Each row was made from one path, in order. Every step used is in the known rows, and no mark comes twice. Write each row's path.
In the rows, zero is written as 128.
Known rows:
sekek > loved: [114 119 126 132 145 128 113 142 121 133 108 139 110 125 127 124 122 136
 126 127 116 118]
vigum > sekek > loved: [109 133 137 134 128 138 116  88 123 146 123 129 123 102 141 126 124 143
 128 114 105 116]
loved > sekek: [ 72 129 118 146 125 126 123  60 124 117 113 118  88 130 113 121 119 144
 148 122 124 117]
ratad > vigum: [ 98 124 120 147 121 113 122 143 118 124 117 163 120 165 122 128 124 128
 127 122 135 106]
sekek > tuzo > tadinu: [144 119 113 137 155 131 132 140 127 127 137 131 107 115 122 129 130 125
 132 140 133 150]
vigum > sekek: [ 82 136 118 142 112 130 140  76 131 135 120 110 102 135 130 128 130 138
 138 116 122 102]
tadinu > ratad > vigum: [103 120 130 135  99 105 134 190 118 116 112 146 149 179 115 131 125 129
 138 132 144 101]
tadinu > vigum > sekek: [ 55 133 132 158 103 130 115  83 136 145 112 133 111 140 166 125 128 133
 135 114 114 123]
tadinu > loved > ratad > vigum > sekek: [125 138 135 136 108 126 151 144 133 130 132 132 148 149 132 124 130 117
 120 107 117 103]
ratad > tuzo > tadinu: [115 115 114 124 131 131 140  81 123 133 131 123 107 179 118 132 131 132
 125 145 139 125]
loved > ratad > tuzo: [111 126 120  96 128 124 152  72 131 112 132 106 108 171  99 125 139 127
 131 128 156 121]
tuzo > loved > ratad > vigum: [161 124 139 129 133 115 121 174 119 115 135 110 149 134 124 130 124 124
 106 124 127 118]
ratad > sekek > loved: [133 124 117 109 133 132 108 142 129 129  92 148 125 119 114 129 122 129
 129 130 131 132]
loved > sekek > tuzo > tadinu > ratad > vigum: [139 126 143 138 123 124 116 137 109 115 148 151 168 109 119 129 120 135
 148 138 142 156]
vigum > sekek > tuzo: [105 144 120 122 129 135 135 104 131 138 138 141 110  98 131 127 137 129
 140 115 130 129]
sekek > tuzo > tadinu > loved > ratad > vigum: [185 121 129 133 151 129 142 216 129 121 149 153 152 129 124 126 129 105
 113 132 130 151]
tuzo > loved > ratad: [153 123 128 121 142 121 133 159 131 114 124  68 116 124 120 128 127 128
 113 131 123 119]
tuzo > loved: [125 124 121 133 134 119 124 177 128 135 111 101 106 135 137 132 124 130
 114 134 113 106]
sekek > tuzo: [114 129 111 121 147 124 131 151 131 126 126 152  97 117 119 126 134 121
 137 129 138 132]
loved > ratad > vigum: [125 123 125 136 129 115 135 125 122 104 130 131 130 153 104 124 126 125
 129 119 145 120]
tadinu > ratad > vigum > sekek: [ 97 136 140 135  82 118 138 134 119 127 125 138 162 158 131 133 127 134
 143 119 136  99]
sekek > loved > ratad: [143 118 133 121 153 130 124 126 125 113 122 107 119 112 109 121 125 135
 126 123 125 133]
vigum > sekek > tuzo > tadinu > ratad: [139 131 131 127 118 135 147 134 128 129 143 107 148 107 130 134 133 132
 147 138 134 143]
loved > sekek > tuzo: [ 98 137 120 127 142 131 117  87 125 122 131 148  98  91 113 120 127 135
 149 121 133 142]
tadinu > sekek > tuzo > loved > ratad > vigum: [200 141 141 107 134 118 101 176 128 127 148 175 168  76 136 130 132 123
 115 125 130 131]
sekek > tuzo > tadinu > vigum: [114 115 126 155 147 132 105 152 132 137 130 154 114 119 158 126 128 120
 127 142 126 168]

Which path is each row?
[123 126 141 153  92 125 140 124 115 127 138 115 172 156 133 136 123 138
 138 132 128 117] : tuzo > tadinu > ratad > vigum > sekek
[115 111 135 128 129 132 125  79 132 122 136 111 126 173 139 126 133 124
 121 142 142 156] : loved > ratad > tuzo > tadinu > vigum
[150 132 124 115 149 124 118 204 128 138 127 133 116  99 138 131 131 121
 116 134 122 131] : sekek > tuzo > loved
[136 119 159 154 137 149 100  71 127 133 140  98 151  96 164 123 122 139
 120 123 102 164] : tuzo > tadinu > vigum > sekek > loved > ratad
[ 87 113 130 141 121 131 113  97 129 143 122 146 115 184 154 130 129 126
 120 145 133 143] : ratad > tuzo > tadinu > vigum
[125 127 122 145 153 139 118  74 121 122 143 127 106  87 121 124 123 137
 145 134 127 160] : loved > sekek > tuzo > tadinu
[120 126 127 101 124 122 127 141 125 145 123 124 118 163 134 135 132 127
 108 138 128 105] : ratad > tuzo > loved
[136 128 105 106 125 126 144 107 140  97 107  96 114 137  87 128 129 121
 139 127 157 134] : loved > ratad > sekek
[174 130 131 102 158 126 130 186 132 117 143  97 127  85 124 127 133 118
 116 131 132 145] : sekek > tuzo > loved > ratad
[148 118 113 138 154 131 142 215 139 141 125 144 109 130 136 128 130 111
 120 141 115 135] : sekek > tuzo > tadinu > loved
[168 145 140 104 140 137 132 132 132 128 156  87 141  65 135 129 136 124
 119 118 123 143] : vigum > sekek > tuzo > loved > ratad
[172 116 106 123 132 135 158 170 148 111 105  91 127 151 103 131 125 110
 123 141 132 139] : tuzo > tadinu > loved > ratad > sekek
[130 139 111 119 131 122 118 126 139 135 122 183 106  97 125 125 136 129
 144 127 134 118] : tadinu > sekek > tuzo
[107 127 146 130 111 144 129  20 133 133 152  99 139 153 153 127 135 130
 125 130 134 154] : loved > ratad > tuzo > tadinu > vigum > sekek
[134 121 109 154 126 125 124  89 135 132 113 136 104 135 127 132 124 141
 138 140 118 111] : tuzo > tadinu > sekek
[101 135 137 107 121 129 112  74 119 140 130 117 117 136 131 130 125 140
 121 132 122 115] : ratad > tuzo > loved > sekek
[158 134 108  86 141 131 139 141 141 101 125 126 124  98  87 127 137 111
 141 128 166 159] : loved > ratad > sekek > tuzo
[153 128 137 154 118 135 152 133 130 129 146 113 156 147 138 127 125 120
 115 119 110 123] : tuzo > tadinu > loved > ratad > vigum > sekek
[154 131 138  86 129 131 111  68 130 131 130 159 137 120 118 125 135 138
 127 127 136 119] : tadinu > sekek > loved > ratad > tuzo
[159 117 128 146 142 134  97 102 126 142 115 155 126 100 140 129 119 146
 127 140 102 123] : tuzo > tadinu > sekek > loved
[153 139 150 129 114 126 126 121 120 127 149 103 164 113 140 132 125 131
 109 112 117 116] : tuzo > loved > ratad > vigum > sekek
[142 146 135 116 132 135 120 151 130 150 142 123 132  78 152 133 133 126
 119 122 113 128] : vigum > sekek > tuzo > loved
[116 137 148 141 120 133 101 103 111 147 133 175 157 114 147 127 121 139
 120 108 110 114] : ratad > vigum > sekek > loved
[134 134 122 140 136 143 135  86 128 138 151 124 118  96 136 131 132 131
 135 128 124 148] : vigum > sekek > tuzo > tadinu
[117 139 134 137 110 127 138  71 122 116 144 118 143 134 119 125 129 131
 132 105 135 118] : loved > ratad > vigum > sekek
[103 124 126 130 123 137 142  89 128 143 125 131 109 170 129 127 123 130
 127 138 116 122] : ratad > tuzo > tadinu > loved > sekek
[101 133 163 106 118 145 105  54 127 145 139 138 154 124 161 122 134 132
 119 115 125 146] : tadinu > vigum > sekek > loved > ratad > tuzo
[ 80 128 119 146 123 126 137 137 135 132  98 129  92 143 124 120 120 130
 137 123 105 103] : tadinu > loved > sekek
[116 147 132 130 120 128 123 118 120 140 151 184 145 106 137 128 133 124
 133 110 136 128] : ratad > vigum > sekek > tuzo
[150 148 146 124 123 128 108 167 117 153 154 165 162  87 158 132 129 123
 110 115 116 128] : ratad > vigum > sekek > tuzo > loved
[172 133 125  78 117 120 125 252 135 124 106 124 163 102 119 141 131 114
 129 147 149 141] : tadinu > ratad > sekek > tuzo > loved
[160 113 127 153 135 123 147 187 128 118 129 125 141 166 122 127 122 114
 112 132 120 123] : tuzo > tadinu > loved > ratad > vigum
[113 125 108 105  96 117 145 173 137 109  86 111 135 164  95 136 127 125
 150 141 158 116] : tadinu > ratad > sekek
[126 120 115 129 133 121 161 182 144 115 106  99 101 160 111 122 130 114
 125 125 122 108] : tadinu > loved > ratad
[121 108 121 145 119 120 150 157 126 114 111  85 125 166 114 134 123 135
 142 150 134 120] : tuzo > tadinu > ratad
